Known rows, with every way that one mark hangs from another
vesuga[ketu]: [ 12 -19   5   2  -9 -18  12  28   0   4  -7  -7  -5 -18   1 -28  33  17
   4 -39 -15]
vesuga[fesot pife]: [-12 -15  -7  25   8  -2  -4  30   3  17  -4  16  -5  -9   6 -28  13   8
   5 -53 -30]
fesot[sume vesuga[ketu]]: [ -3 -12   6  -4  -9  -5 -11  24   2  10 -14  20   0   6   2 -36  23   5
  -3 -72 -34]
pife[vesuga[sume]]: [  5 -18  -2   4   7   1  11  33 -19  33  -3   0  -6  -6  -1 -37  13  10
   9 -43 -29]
gufe[vebal]: [ 13 -27   8   0  12  -5   4  16  -3   7  -5   5 -22 -16  -5 -40  12   7
  12 -48 -22]
vesuga[fesot[gufe[vebal]] sume[ketu]]: [  3 -13  -2  26   9 -13  29  21  -5  15   0  21  -3  11  -3 -42  26   5
   9 -51 -38]
ketu[pife]: [  8 -33   3   4  -9  -2  27  28   1  11  -2   0 -12  -8  -3 -38  24   1
   9 -36 -21]
fesot[vesuga]: [  1  -7  13  -6   1   6  -9  29  -2  18  -4   8  -6   8 -10 -44  18   3
  13 -42 -29]
sume[ketu[fesot[vesuga] pife]]: [ 10 -29  12 -11 -20 -16  36  28   0  21  25  -6 -14   9   1 -41  38   3
  10 -26 -25]
fesot[gufe vesuga[ketu]]: [  8   4  21   4 -19 -17  12  31  -6  18  -6  17   9  10  -2 -45  14   6
   6 -49 -36]
vesuga[fesot ketu pife]: [ -8 -18  -8  27 -16 -20   2  31   1   9  -3  12   0 -22  16 -18  23  20
  -1 -57 -34]
sume[ketu[fesot pife]]: [ 13 -35   8  -7 -11 -20  46  26   2  18  22 -13 -17   0   1 -38  41   5
  10 -22 -13]
pife[vesuga]: [  6 -24   6  -1   2  -2   3  36 -11  35  -6 -13 -11  -3 -12 -39   9   7
   4 -38 -21]
vesuga[ketu[gufe]]: [ 21 -17   9  -4 -27 -20  17  25   1   7   4  -1  -3 -16  10 -36  27  24
  -4 -43 -18]
vesuga[fesot ketu[sume] pife]: [-10 -35  -8  36 -25 -19  11  31  -2  12  -4   6   9 -15  21 -15  28  21
   2 -60 -32]
sume[ketu[fesot]]: [ 12 -20  12 -10   7 -18  30  24   2  20  17 -15 -15   1  -4 -39  40   9
   9 -20  -4]
ketu[fesot[sume] gufe[vebal] pife]: [ 29 -39   6  -8 -40 -18  35   8   7  13  14  21 -26 -16  34 -41   3   7
 -12 -66 -34]
vesuga[fesot pife sume[ketu]]: [-17 -15 -14  27  19  -6  18  28 -10  17  15  25   2   0   9 -30  34  14
  14 -51 -38]
ketu[fesot gufe pife sume]: [ 25 -47  10   0 -59 -14  53  19   3  23  20  -4  -6  -8  35 -36  20  14
  -2 -37 -20]
sume[ketu]: [  5 -25  11  -6  19  -9  21  28  -3  16  10 -11  -8  10 -18 -45  42   8
  12 -27  -8]
sume[ketu[gufe pife]]: [ 15 -39  11  -8 -18 -13  42  27  -2  17  26  -4  -8  10  -5 -52  36  10
   4 -31 -21]

Rows
[  9 -50   3  13 -37 -19  37  28  -4   5  -3 -10   3 -13  11 -25  38  15
   7 -42 -23] : vesuga[ketu[pife sume]]
[  8 -33   8  -9  11  -8  13  15   0  13   5  15 -11  12  -4 -53  24   7
  -5 -64 -20] : fesot[sume[ketu[gufe[vebal]]]]
[ -2 -18   1  17  -4  -4   0  35  -1  39 -23   5  -4  13  -9 -40  -2  -2
 -13 -61 -31] : pife[vesuga[fesot[gufe sume]]]
[ -5 -16 -10  19  12  -3  15  28   0  12   1   7  -4   8  -6 -34  42   8
   8 -39 -27] : vesuga[fesot sume[ketu]]
[ -6  -5   5  -1   3  -1  12  27 -21  23  28  33   6  10  12 -48  23  15
  19 -53 -46] : fesot[vesuga[pife sume[ketu[gufe]]]]
[  0   1  -4  29   8  -2  18  26   1  16 -15  23   3   4   1 -36  18   3
   4 -49 -32] : vesuga[fesot[gufe] sume]
[ -7  -2  -1   9  -6  -8   5  28 -20  12  11  31   7 -11  20 -30  23  19
  18 -60 -49] : fesot[vesuga[ketu pife sume]]
[ 28 -22   8  -7 -36 -30  18  11   5   7   6  10 -16 -25  30 -31  15  22
 -13 -63 -25] : vesuga[ketu[fesot[sume] gufe[vebal]]]
[ 21 -19  16 -16 -11 -19  33  22   2  23  29  -9 -12   3   5 -47  33  16
   1 -23  -8] : sume[ketu[fesot gufe]]
[-11   1   0   6  13   5   1  27 -19  19  10  35   3  -2  12 -39  15  10
  22 -56 -45] : fesot[vesuga[pife sume]]
[  6 -39   5  -8  -3  -7  26  21   2  15   8  12  -8  15  -1 -51  30   3
  -6 -57 -21] : fesot[sume[ketu[gufe pife]]]
[  8 -17  12   8  20  -9  14  11  -2  15 -20  32  -8   7  -1 -51   0  -4
  -2 -75 -26] : fesot[gufe[vebal] sume]
[-15  -7 -18  31  15   1   6  26  -8  14   1  31  -1 -13  17 -25  19  12
  12 -58 -40] : vesuga[fesot pife sume]
[ -2 -25  -7  14   0  -5  11  37 -12  34   0  -5  -6   9  -9 -34  24  10
   3 -41 -34] : pife[vesuga[fesot sume[ketu]]]
[ 19 -33  15  -1 -13 -28  56  21  -3  20  21  -1 -15   2   5 -45  27   2
   9 -32 -21] : sume[ketu[fesot[gufe[vebal]] pife]]
[ 31 -56  11   2 -60 -18  51  12   1  18  22   2 -15 -16  38 -37  12  15
   0 -48 -30] : ketu[fesot gufe[vebal] pife sume]
[  2 -39  -2  21 -35 -14   5  40  -3  31 -15 -20   0  -4   0 -22  20  15
  -6 -47 -30] : pife[vesuga[fesot ketu[sume]]]
[ -4  -9  17  18 -22 -19  21  30 -17  24   3  27  21   9  16 -41  10  12
  13 -61 -43] : fesot[gufe vesuga[ketu[sume] pife]]
[ 26 -27  16 -15 -13 -23  32  15   0  18  30  -4 -20  -3   8 -48  27  17
   3 -32 -16] : sume[ketu[fesot gufe[vebal]]]
[  2 -50  -6  30 -50 -19  26  32   9   6 -12  -9   2  -8  10 -18  39  12
  -4 -48 -31] : vesuga[fesot ketu[pife sume]]
[-13   3  -9  38  14  -6  20  26 -10  20  -2  41   8  -4  18 -33   9   8
  11 -61 -43] : vesuga[fesot[gufe] pife sume]
[  5 -34   5  13 -30 -22  27  25 -13  14  16  11  13 -18  31 -30  23  30
   5 -57 -28] : vesuga[ketu[gufe sume] pife]
[  2 -45   2   6 -15 -12  29  38  -4  28  10 -15 -11  14 -15 -41  34   3
   4 -32 -27] : sume[ketu[pife[vesuga[fesot]]]]
[ 19 -22  10 -14 -50  -8  24  18   8  21  16  24 -13   1  30 -44   7   4
 -12 -60 -38] : ketu[fesot[sume vesuga] gufe pife]
[  5 -45   6  -3  -8 -12  35  37 -11  28  16 -16 -11  11 -15 -45  34   4
   9 -29 -23] : sume[ketu[pife[vesuga]]]
[ 16 -39   8   2 -40 -17  17  35 -13  33   2 -16   2  -6   8 -35  16  23
  -5 -46 -26] : pife[vesuga[ketu[gufe sume]]]
